Known rows, with every step that occurs:
lozak pegusog mutobif: 3.05	-0.19	0.93	-3.11	1.00	-0.76	1.46	2.97	0.33	1.02	1.03	-0.59	-1.04	5.15	1.26	-1.91	-5.47	-0.80	-2.09	0.96	-0.20	1.57	-0.37
lozak fufakim toso: -3.64	-0.60	-0.80	1.59	-0.75	1.29	0.72	-2.49	2.69	-0.70	0.60	-0.22	2.56	-5.75	0.16	-0.64	-2.10	1.46	0.74	-0.35	-0.16	2.95	-1.94
fomu mutobif pegusog lozak domudut fufakim toso: -0.62	-0.01	-1.27	-1.09	1.08	2.92	-1.14	-0.22	-1.11	-0.61	-0.97	0.59	0.90	-4.66	1.50	1.06	6.74	-0.74	1.34	-1.49	-1.19	-0.93	-0.95
domudut fufakim: -2.00	-0.18	-0.93	2.69	-0.67	0.01	0.87	-3.21	0.11	0.98	0.62	0.05	1.80	-1.68	2.90	0.25	-2.56	-1.27	0.45	0.74	-0.50	1.10	-0.22
lozak domudut fomu mutobif pegusog: -0.61	0.08	1.29	1.97	1.40	-3.68	-3.95	2.49	-2.71	-0.77	-0.47	-0.13	-2.14	-0.07	-5.24	-0.65	3.36	2.98	3.05	0.36	-0.44	-3.89	-0.70
fufakim domudut fomu mutobif pegusog: 1.13	-1.07	0.39	5.09	0.58	-3.53	-3.16	-1.41	-3.37	-1.22	-0.22	-0.11	-0.19	1.13	-3.85	0.29	3.93	6.03	3.71	-0.20	-1.31	-4.29	0.29
fomu mutobif pegusog: 4.79	-0.69	0.40	1.05	-0.90	-2.04	-0.05	2.49	0.17	-0.41	-0.26	0.14	-2.06	1.26	-1.76	1.48	-1.10	1.49	2.29	2.07	-0.84	-2.23	-0.88
fomu mutobif pegusog lozak fufakim: 0.34	-0.90	-1.32	-1.02	-1.40	-0.01	0.92	2.48	1.44	-0.30	-1.48	0.37	-1.68	-1.70	-0.79	1.88	2.13	-1.09	0.78	0.57	0.33	-0.76	-1.05
fomu mutobif pegusog lozak domudut: 0.48	0.69	0.47	-1.33	-0.16	0.48	-0.27	3.07	-1.04	-0.08	-1.37	-0.03	-1.98	-0.35	-2.80	0.84	4.76	-0.76	0.65	0.52	-0.03	-2.47	-0.36
lozak pegusog mutobif fomu: 6.67	0.48	2.84	-5.97	0.95	0.03	0.22	4.87	-0.26	0.95	1.20	-0.02	-2.50	3.66	2.20	-1.55	-8.04	1.15	-2.15	1.69	0.29	1.04	1.58
pegusog lozak: -3.44	0.51	-0.11	-2.39	-1.93	-0.61	2.51	-0.90	2.17	1.34	-0.44	-0.84	0.54	1.29	0.38	-0.25	-0.37	-0.67	-0.22	1.38	0.39	0.87	0.23
lozak fufakim domudut fomu mutobif pegusog: -0.50	-1.51	-0.41	6.44	0.54	-2.08	-3.29	-1.43	-2.97	-1.71	-0.54	0.42	-0.06	-2.96	-3.14	0.61	4.06	4.55	3.26	-1.81	-0.63	-3.10	-0.33
fomu mutobif: 1.36	-0.03	-0.27	4.83	-0.39	-1.26	0.38	1.58	1.35	0.66	0.31	-0.25	-1.32	0.04	-1.90	0.48	-2.14	2.72	1.62	2.05	-0.88	-1.50	-0.73
fufakim lozak domudut: -0.82	1.53	0.49	3.88	1.25	3.92	-0.73	-2.86	0.81	0.00	0.68	0.01	1.72	-2.45	-1.97	-0.49	-0.03	-1.63	-1.30	-1.00	-0.11	2.03	0.53
mutobif fomu: 2.39	0.87	1.99	-1.72	-1.48	-0.16	0.12	0.72	0.43	0.66	0.79	-0.13	-0.88	-0.90	0.28	0.02	-5.53	1.86	0.48	2.51	0.46	0.25	1.38
fomu mutobif pegusog lozak fufakim domudut: -0.30	-0.97	-1.25	3.94	-0.84	1.95	0.14	-0.38	-1.39	-0.89	-1.48	0.46	0.14	-2.97	-0.93	1.81	5.62	1.05	0.61	-1.73	-0.39	-1.95	0.20
domudut fomu: -4.08	-0.10	0.75	0.37	-0.65	-4.42	-0.83	-1.77	0.80	0.52	0.52	-0.95	0.25	1.46	-2.16	-1.39	-1.77	3.05	2.14	1.68	0.16	-0.19	-0.36
lozak fufakim: -3.56	-0.33	-0.52	2.18	-1.27	-0.03	0.95	-1.34	1.99	0.19	0.22	-0.19	1.01	-3.59	-0.47	-0.27	-3.40	-0.58	-0.21	0.37	0.43	1.69	-0.99
fufakim domudut lozak pegusog: -0.38	0.27	-2.00	7.90	0.92	0.57	1.01	-6.67	-1.83	-0.25	1.51	-0.05	3.62	2.97	2.28	0.13	-1.25	-0.23	-3.51	-3.53	-0.96	0.68	1.79
fufakim lozak pegusog: 1.53	0.04	-0.94	0.96	0.77	1.58	1.62	-2.73	2.27	0.53	1.36	-0.46	1.70	3.76	0.11	0.47	-5.11	-1.22	-2.97	-1.04	-1.26	3.37	0.34

Rows:
-0.07	0.23	-1.73	3.32	0.19	-1.21	2.21	-3.43	0.82	0.38	1.57	-0.14	1.56	3.89	2.59	0.09	-4.78	-2.18	-3.63	-1.22	-0.23	1.76	0.36
domudut lozak pegusog
-2.78	-1.46	-1.42	-2.50	-0.16	-2.00	-1.28	0.78	1.45	-1.23	-1.10	0.04	-0.30	-3.25	-1.10	0.21	4.56	3.15	3.21	-0.40	0.04	-0.53	-2.11
domudut fomu mutobif pegusog lozak fufakim toso
-0.82	0.26	-1.02	0.51	0.49	1.86	-1.02	0.92	-2.39	0.15	-1.37	0.66	-0.69	-1.96	0.95	1.25	5.21	-2.70	0.77	-0.61	-0.29	-2.24	-0.09
fomu mutobif pegusog lozak domudut fufakim
-2.89	-0.11	-2.05	5.54	-0.23	2.30	1.08	-5.12	2.65	-1.20	1.20	0.70	3.67	-5.95	3.32	0.15	-0.99	-1.09	-0.78	-2.30	0.78	3.00	-1.15
domudut lozak fufakim toso
-5.83	-0.06	-1.14	-1.16	-1.83	0.61	2.26	-1.26	2.72	0.78	-0.70	-0.30	0.90	-2.51	0.64	-0.02	0.10	-1.58	-1.05	0.21	1.06	2.07	-0.40
pegusog lozak fufakim
5.10	-0.28	-0.81	0.35	2.90	3.99	0.53	-0.45	0.98	0.79	1.66	0.64	1.52	2.93	5.70	-0.61	-4.42	-3.67	-3.23	-1.23	-0.95	3.67	0.42
domudut fufakim lozak pegusog mutobif
-3.30	0.60	-0.39	-3.52	-0.44	1.81	-0.20	-1.03	-2.15	0.36	-0.98	0.31	1.13	-1.91	2.21	0.56	4.21	-4.96	-0.66	-1.05	0.34	0.07	0.32
mutobif pegusog lozak domudut fufakim
-5.32	0.66	1.21	-6.13	-0.18	-3.12	-1.57	-0.14	-1.75	-0.12	-1.14	-0.68	-0.44	1.27	-3.17	-1.19	4.92	-0.25	1.04	-0.12	0.91	-1.32	0.16
mutobif pegusog lozak domudut fomu
2.57	-0.59	-0.34	-2.56	-1.46	-1.16	1.17	2.81	0.90	0.24	-1.19	-0.13	-2.05	1.89	-0.93	1.84	2.01	0.25	1.50	1.98	-0.21	-1.95	-0.77
fomu mutobif pegusog lozak
2.18	0.34	0.63	2.94	2.48	-0.21	-4.08	0.41	-1.31	-1.35	-0.07	0.50	-1.03	-0.40	-4.45	0.25	3.54	1.39	1.81	-0.81	-0.52	-2.02	-0.19
fufakim lozak domudut fomu mutobif pegusog
-8.76	1.20	0.60	-2.41	0.24	-2.46	-1.46	-1.36	-0.31	0.81	-0.76	-1.09	0.16	-0.08	-2.83	-2.46	4.17	0.83	0.45	0.41	0.87	-0.49	0.51
pegusog lozak domudut fomu
5.48	0.03	0.41	-1.03	2.23	2.89	0.94	0.85	1.97	0.51	1.49	-0.02	0.10	4.65	1.77	-1.07	-5.50	-2.15	-2.93	-0.25	-0.54	3.44	0.36
fufakim lozak pegusog mutobif
6.28	0.79	3.67	-4.43	-0.14	1.10	-0.20	5.18	0.06	0.70	0.80	0.36	-2.69	-0.31	2.02	-1.41	-5.72	1.57	0.21	2.88	1.10	0.31	1.41
pegusog mutobif fomu
-2.65	-1.32	-1.09	-1.63	-0.76	-3.35	-0.88	2.06	0.44	-0.58	-1.47	0.14	-1.95	-0.78	-2.02	0.92	3.64	1.45	2.23	0.45	0.75	-1.78	-1.03
domudut fomu mutobif pegusog lozak fufakim
6.85	0.92	1.34	2.33	2.25	2.88	-0.36	0.00	-3.09	-0.36	2.06	0.96	0.41	2.34	4.85	-1.22	-3.69	0.74	-3.57	-2.06	0.40	0.14	3.45
fufakim domudut lozak pegusog mutobif fomu
-2.99	-0.71	-0.75	-0.08	-1.61	1.98	0.75	-3.20	-1.12	-0.78	-1.15	0.18	2.11	-2.70	0.67	1.07	4.48	-1.22	-0.27	-2.16	0.33	0.24	0.39
mutobif pegusog lozak fufakim domudut
-2.63	0.90	1.06	-4.94	-1.04	0.83	0.41	0.10	-1.19	0.12	-1.24	-0.35	-0.38	-0.12	-1.25	-0.24	3.38	-2.70	-0.50	0.13	0.87	-0.32	0.01
mutobif pegusog lozak domudut
7.25	0.92	1.18	-2.42	1.45	1.14	0.88	3.23	-0.42	0.33	1.81	0.76	-1.61	3.67	5.30	-1.10	-7.19	-1.19	-3.79	-0.10	1.17	1.33	2.26
domudut lozak pegusog mutobif fomu
-0.39	-0.25	0.16	-6.76	-2.30	-0.85	2.26	-0.19	1.04	0.33	-0.93	-0.49	-0.26	2.61	0.10	1.06	0.48	-1.76	0.43	1.23	0.63	0.12	-0.46
mutobif pegusog lozak
